Known rows, with every way that one mark hangs from another:
N[X[A[H L] K]]: [-2.45  1.19 -0.31 -2.66 -0.08 -2.80 -3.45  1.76  1.82 -0.65 -0.28  1.69
 -0.81  0.33 -1.49 -2.99  2.70  1.59  0.07  0.20  2.18 -1.31  2.22 -4.62]
X[K]: [-1.33  1.85  0.65 -1.03 -0.59 -0.99 -3.46 -0.24  0.36 -0.35 -1.05 -1.60
 -0.03  0.09 -0.45 -4.79  2.40  0.23 -0.30 -0.62  0.86 -2.40  3.04 -2.86]
H[A[L X] D[V[N]]]: [-0.60  0.37  0.30 -1.95 -2.29  0.23 -5.09 -0.34 -0.12 -0.72 -0.89 -0.03
 -1.16 -1.44 -0.34 -2.01  1.90 -0.19  1.56  0.00 -0.06 -4.46  3.05 -4.81]
D[V[N]]: [-0.60  1.96  0.60 -1.13 -1.38 -0.71 -2.21 -0.45  0.17  0.12 -1.37 -1.24
 -1.09 -1.54  0.14 -4.69  0.54  0.93  0.37  0.61  0.60 -3.21  2.78 -3.15]
N[X[A[H[D] L] K]]: [-2.05  0.77  0.03 -2.84 -0.75 -2.53 -4.54  1.46  1.39 -0.39 -0.41  1.05
 -0.62  0.11 -1.42 -2.44  2.97  1.43  0.93 -0.87  2.11 -2.76  2.09 -5.29]
X[A[L] K]: [-2.37  0.78 -0.44 -1.38  0.27 -2.11 -3.30 -0.05  0.28 -1.25 -1.07 -1.51
 -0.01  0.82 -1.17 -4.06  4.16  1.30  0.85  0.17  1.49 -0.44  2.60 -3.49]
L[A[H[D[V]]]]: [-0.85  1.25  1.03 -1.24 -2.83 -0.47 -3.11 -0.28 -0.02 -1.78 -2.13 -0.53
 -1.94 -2.61 -0.27 -2.64  1.86  0.62  0.20 -0.70  1.36 -3.20  2.64 -2.77]
D[V]: [-1.47  1.68  1.21 -0.45 -1.33 -0.34 -2.64 -1.31  0.17 -1.13 -2.38 -1.16
 -0.60 -0.49 -0.11 -3.81  1.35  0.29 -0.01 -0.30  0.86 -3.14  2.39 -2.40]
N[X[A[L] K]]: [-2.41  1.04 -0.60 -2.14  0.15 -2.70 -4.18  0.31  1.24 -0.51 -0.37 -0.42
  0.10  0.30 -1.22 -2.96  2.55  1.21  0.33  0.16  2.60 -1.43  2.40 -4.65]
E[A[L]]: [-1.10  0.41 -0.07 -1.18 -1.16 -0.01 -2.93 -0.06 -0.03 -1.59 -1.98 -1.31
 -0.01 -0.98 -0.54 -2.52  2.58  0.04 -0.04 -0.07 -0.10 -1.32  3.15 -4.23]
X[A[H L]]: [-1.63  0.72 -0.06 -1.71 -0.68 -1.24 -1.30  1.42  0.42 -2.11 -1.37  0.03
 -1.09  0.18 -1.09 -3.02  3.59  1.86 -0.14  0.31  0.00 -0.69  1.73 -4.04]
D[V[N[X[A[L] K]]]]: [-2.23  1.65 -0.84 -2.40 -0.08 -3.34 -3.96 -0.10  1.40  0.77 -0.15  0.50
 -0.70 -0.68 -0.89 -3.92  1.28  1.64  1.68  1.21  3.33 -1.89  2.63 -4.51]
Y[C[K]]: [-0.95  1.27  2.66 -1.09 -0.95 -0.19 -3.92 -0.71  0.02 -0.58 -0.94 -1.63
 -0.58 -0.88 -1.09 -3.93  0.62  0.70 -0.48 -0.24  1.01 -2.46  2.17 -2.59]
H[A[L X[K]] D[V]]: [-2.12  0.39  0.84 -1.46 -1.33 -0.32 -6.81 -1.26  0.31 -1.03 -1.47  0.63
 -0.52  0.39 -0.69 -2.06  3.27 -0.84  1.58 -1.07  1.13 -4.34  3.39 -3.68]
Y[C]: [-0.29  1.68  2.47 -0.92 -1.67 -0.03 -3.39 -1.04 -0.78 -0.60 -0.85 -2.74
 -0.46  0.68 -0.50 -4.16  1.07  1.40 -0.64 -0.46  0.45 -2.52  1.96 -2.93]
N[X[A K]]: [-2.41  1.92  0.41 -1.48 -0.53 -2.37 -4.76  0.63  1.11  0.30  0.43 -1.16
  0.10  0.05 -1.04 -3.96  2.20  0.89 -0.11  0.13  2.81 -2.62  2.15 -3.96]
X[A[H[D] L] K]: [-1.92  0.80  0.13 -2.07 -0.55 -1.91 -3.38  0.94  0.52 -1.28 -1.15  0.05
 -0.77  0.63 -1.32 -3.53  4.60  1.62  1.43 -0.81  1.08 -1.72  2.45 -4.17]
X[A[H] K]: [-2.29  2.06  0.69 -1.22 -0.30 -1.92 -2.89  1.60  0.78 -0.72 -0.12 -0.03
 -0.84  0.74 -1.10 -4.93  3.87  1.48  0.06  0.16  1.45 -1.71  2.15 -2.94]
A[H[D[V]] L X[K]]: [-1.69  0.63  0.97 -2.63 -0.48 -0.69 -4.11 -0.15  1.28 -1.69 -1.34  2.96
 -1.30  0.40 -0.64 -2.98  2.75  0.15  1.37 -1.57  0.95 -4.20  2.84 -3.36]
L[A[H[D] X]]: [-0.25  0.61  0.93 -2.15 -2.67  0.64 -3.32  1.24  0.16 -2.57  0.39 -0.23
 -1.69 -2.49 -0.36 -2.15  2.27  0.22 -0.57 -1.19  0.29 -4.34  2.26 -3.68]
V[D N[X[K]]]: [ 1.14  2.44 -0.79 -1.74  0.21 -2.55 -4.59  0.70  0.95  1.70  1.39 -0.80
 -0.16 -1.19  0.55 -4.07 -0.56  1.36 -0.49 -0.15  2.16 -4.05  3.27 -5.62]
V[D N[X]]: [ 1.74  1.94 -0.57 -1.48 -0.52 -1.60 -3.42  0.82  0.51  1.03  0.83 -1.49
 -0.31 -2.17  0.73 -3.06 -1.06  1.63 -0.97 -0.18  1.23 -4.31  2.60 -6.14]

Rows:
[-1.01  1.40  1.37 -2.22 -1.05 -0.09 -4.20  1.28  0.95 -1.12  0.36  1.07
 -1.01  0.05 -0.56 -3.95  2.81  0.03  0.15 -1.76  0.27 -5.08  2.44 -3.53] | A[H[D] X[K]]
[-1.45  1.22  1.59 -0.13 -2.84  0.10 -5.64 -1.15 -0.51 -0.35 -2.79 -1.97
 -0.55 -0.91 -0.42 -2.49  2.47 -0.53  0.71 -0.75  0.43 -4.38  2.92 -3.37] | H[A D[V]]
[-0.69  1.42 -0.14 -3.48 -1.15 -2.49 -3.92  0.67  1.79  0.78 -0.79  2.56
 -1.67 -1.42 -0.77 -3.35  0.57  1.12  1.62 -0.41  1.93 -3.77  3.00 -5.02] | A[H[D[V[N[X[K]]]]] L]
[-1.29  0.84  0.14 -2.28 -1.53 -0.75 -6.09 -0.50  0.30  0.07 -0.45  0.69
 -1.05 -0.67 -0.57 -2.85  2.45 -0.20  2.16 -0.07  0.91 -4.23  3.73 -4.23] | H[A[L X[K]] D[V[N]]]
[-0.93 -0.16  0.79 -2.47 -1.75  0.97 -3.66  1.41  0.64 -2.20 -0.68  1.51
 -0.94 -1.30 -0.62 -1.58  2.86 -0.24  0.42 -1.08 -0.69 -3.98  2.67 -5.06] | E[A[H[D] L X]]
[-0.55  2.12 -0.10 -2.90 -2.44 -2.56 -4.57  0.82  1.41  0.82  0.19  1.14
 -2.02 -3.48 -0.43 -3.44  0.14  0.98  0.76  0.15  3.25 -3.93  3.09 -4.12] | L[A[H[D[V[N[X[K]]]]]]]
[-1.35  0.40  0.53 -2.75 -0.91 -0.07 -4.69  1.33  1.11 -1.43 -0.16  2.09
 -0.79 -0.35 -0.84 -2.63  3.42 -0.22  0.96 -1.20  0.26 -3.69  3.41 -4.46] | E[A[H[D] L X[K]]]
[-1.18  0.69  0.08 -1.79 -1.39 -0.09 -2.10  1.28  0.61 -1.88 -1.73  0.91
 -0.91 -1.02 -0.83 -2.66  2.64  0.52 -0.36  0.13 -0.44 -1.10  2.99 -4.10] | E[A[H L]]
[-1.32  0.51 -0.05 -2.17  0.21 -0.49 -3.47 -0.13  0.84 -1.86 -0.27  0.30
 -0.31  0.63 -0.57 -3.45  2.62 -0.09  0.09 -0.79  0.49 -2.41  3.06 -3.70] | A[L X[K]]
[-1.54  0.08  0.96 -1.39 -2.17  0.66 -5.66 -0.94 -0.11 -1.85 -1.98  0.14
 -0.78 -0.46 -0.63 -1.11  2.66 -0.83  1.05 -0.99  0.15 -4.40  2.91 -4.18] | H[A[L X] D[V]]
[-1.24  0.28  0.37 -2.33 -1.16  0.68 -2.58  1.72  1.13 -2.43 -0.33  2.24
 -1.10 -0.84 -0.66 -2.07  2.55 -0.06 -0.49 -0.01 -0.57 -2.58  2.71 -4.26] | E[A[H L X]]
[-1.01  0.41  0.55 -3.00 -0.54 -0.37 -3.72  0.90  1.05 -1.86 -0.28  1.97
 -1.00  0.29 -0.76 -2.89  3.25  0.25  0.72 -1.66  0.00 -3.71  2.75 -4.37] | A[H[D] L X[K]]
[ 0.15  1.61 -1.66 -2.67  0.87 -3.73 -3.62  2.33  1.44  0.77  1.54  1.48
 -0.94 -0.62 -0.35 -3.25  1.26  2.94  0.26  0.66  2.48 -1.99  2.52 -6.42] | V[D N[X[A[H L] K]]]
[-2.16  1.96 -0.74 -3.01 -0.24 -3.48 -3.23  1.24  1.99  0.61  0.00  2.73
 -1.58 -0.59 -1.06 -3.94  1.42  2.18  1.20  1.38  2.90 -1.69  2.43 -4.35] | D[V[N[X[A[H L] K]]]]
[-2.32  2.62  0.10 -1.81 -0.61 -3.04 -4.56  0.15  1.28  1.53  0.48 -0.24
 -0.69 -0.90 -0.59 -4.80  1.00  1.56  1.07  1.22  3.67 -3.16  2.37 -3.78] | D[V[N[X[A K]]]]
[-0.74  0.11  0.34 -1.18 -2.38  0.17 -4.71 -0.40 -0.74 -1.26 -2.48 -2.14
 -0.23 -0.54 -0.94 -1.66  3.29 -0.20  0.34 -1.00 -0.70 -2.62  3.14 -4.95] | H[A[L] D]
[-0.53  2.19  0.45 -1.80 -1.61 -1.26 -3.10 -0.03  1.10  0.92 -0.70 -0.14
 -0.99 -2.16 -0.08 -3.69 -0.89  0.85  0.03  0.62  1.77 -4.05  2.42 -4.24] | D[V[N[X]]]
[-1.20  2.58  0.23 -2.07 -0.93 -2.31 -4.35 -0.17  1.58  1.62 -0.17  0.41
 -0.93 -1.37 -0.32 -4.63 -0.34  0.60  0.52  0.61  2.66 -3.81  3.04 -3.74] | D[V[N[X[K]]]]
[-1.23  1.25 -0.24 -2.53 -2.03 -2.21 -6.74 -0.45  0.93  1.51 -1.13  0.47
 -0.76 -1.45 -0.79 -2.46  1.15  0.13  1.67  0.02  2.02 -3.70  3.69 -5.36] | H[A[L] D[V[N[X[K]]]]]
[-2.22  0.57  0.84 -2.38 -0.93 -0.30 -4.89  0.15  1.33 -1.31 -1.22  3.16
 -1.15 -0.30 -0.61 -2.66  3.04 -0.36  1.68 -0.90  1.22 -4.12  3.31 -3.69] | E[A[H[D[V]] L X[K]]]
[-0.83 -0.21  0.55 -1.63 -2.11  0.94 -5.41 -0.02 -0.37 -1.98 -1.06 -0.95
 -0.35 -0.59 -0.72 -1.13  3.26 -0.77  0.31 -1.22 -0.93 -4.08  2.81 -5.05] | H[A[L X] D]
[-0.61  0.94  0.02 -2.15 -2.83 -1.11 -5.51 -0.41  0.43  0.77 -1.62 -0.14
 -0.96 -2.09 -0.74 -1.44  0.60  0.26  1.12  0.15  1.14 -4.10  3.12 -5.82] | H[A[L] D[V[N[X]]]]
[-0.78  0.93  0.81 -2.44 -1.88 -0.47 -4.54  1.14  0.60 -1.79  0.82  0.18
 -1.49 -1.83 -0.51 -3.16  2.80  0.02 -0.06 -1.33  1.32 -3.94  2.84 -3.24] | L[A[H[D] X[K]]]
[-1.60  1.35  1.02 -2.07 -1.99 -0.69 -4.77 -0.07  0.90 -1.68 -0.16  1.35
 -1.92 -1.73 -0.40 -3.23  2.36 -0.08  0.62 -0.96  2.23 -4.39  3.00 -2.38] | L[A[H[D[V]] X[K]]]
[-0.89  0.51  0.86 -1.75 -1.53 -0.46 -2.38 -0.38  0.48 -1.83 -3.24  1.14
 -1.34 -0.48 -0.69 -2.44  2.29  0.72  0.99 -1.33  0.06 -2.95  2.45 -3.86] | A[H[D[V]] L]
[-1.48  0.52  0.87 -1.58 -1.90 -0.18 -3.34 -0.12  0.48 -1.37 -3.06  1.26
 -1.11 -1.25 -0.58 -1.98  2.66  0.20  1.16 -0.72  0.43 -2.97  2.96 -3.99] | E[A[H[D[V]] L]]
[-0.71  1.90  0.89 -1.57 -3.25 -0.84 -6.01 -0.07  0.34  1.44 -0.94 -0.96
 -0.91 -2.41 -0.43 -2.33  0.13 -0.03  0.71  0.12  1.29 -5.40  2.89 -5.21] | H[A D[V[N[X]]]]
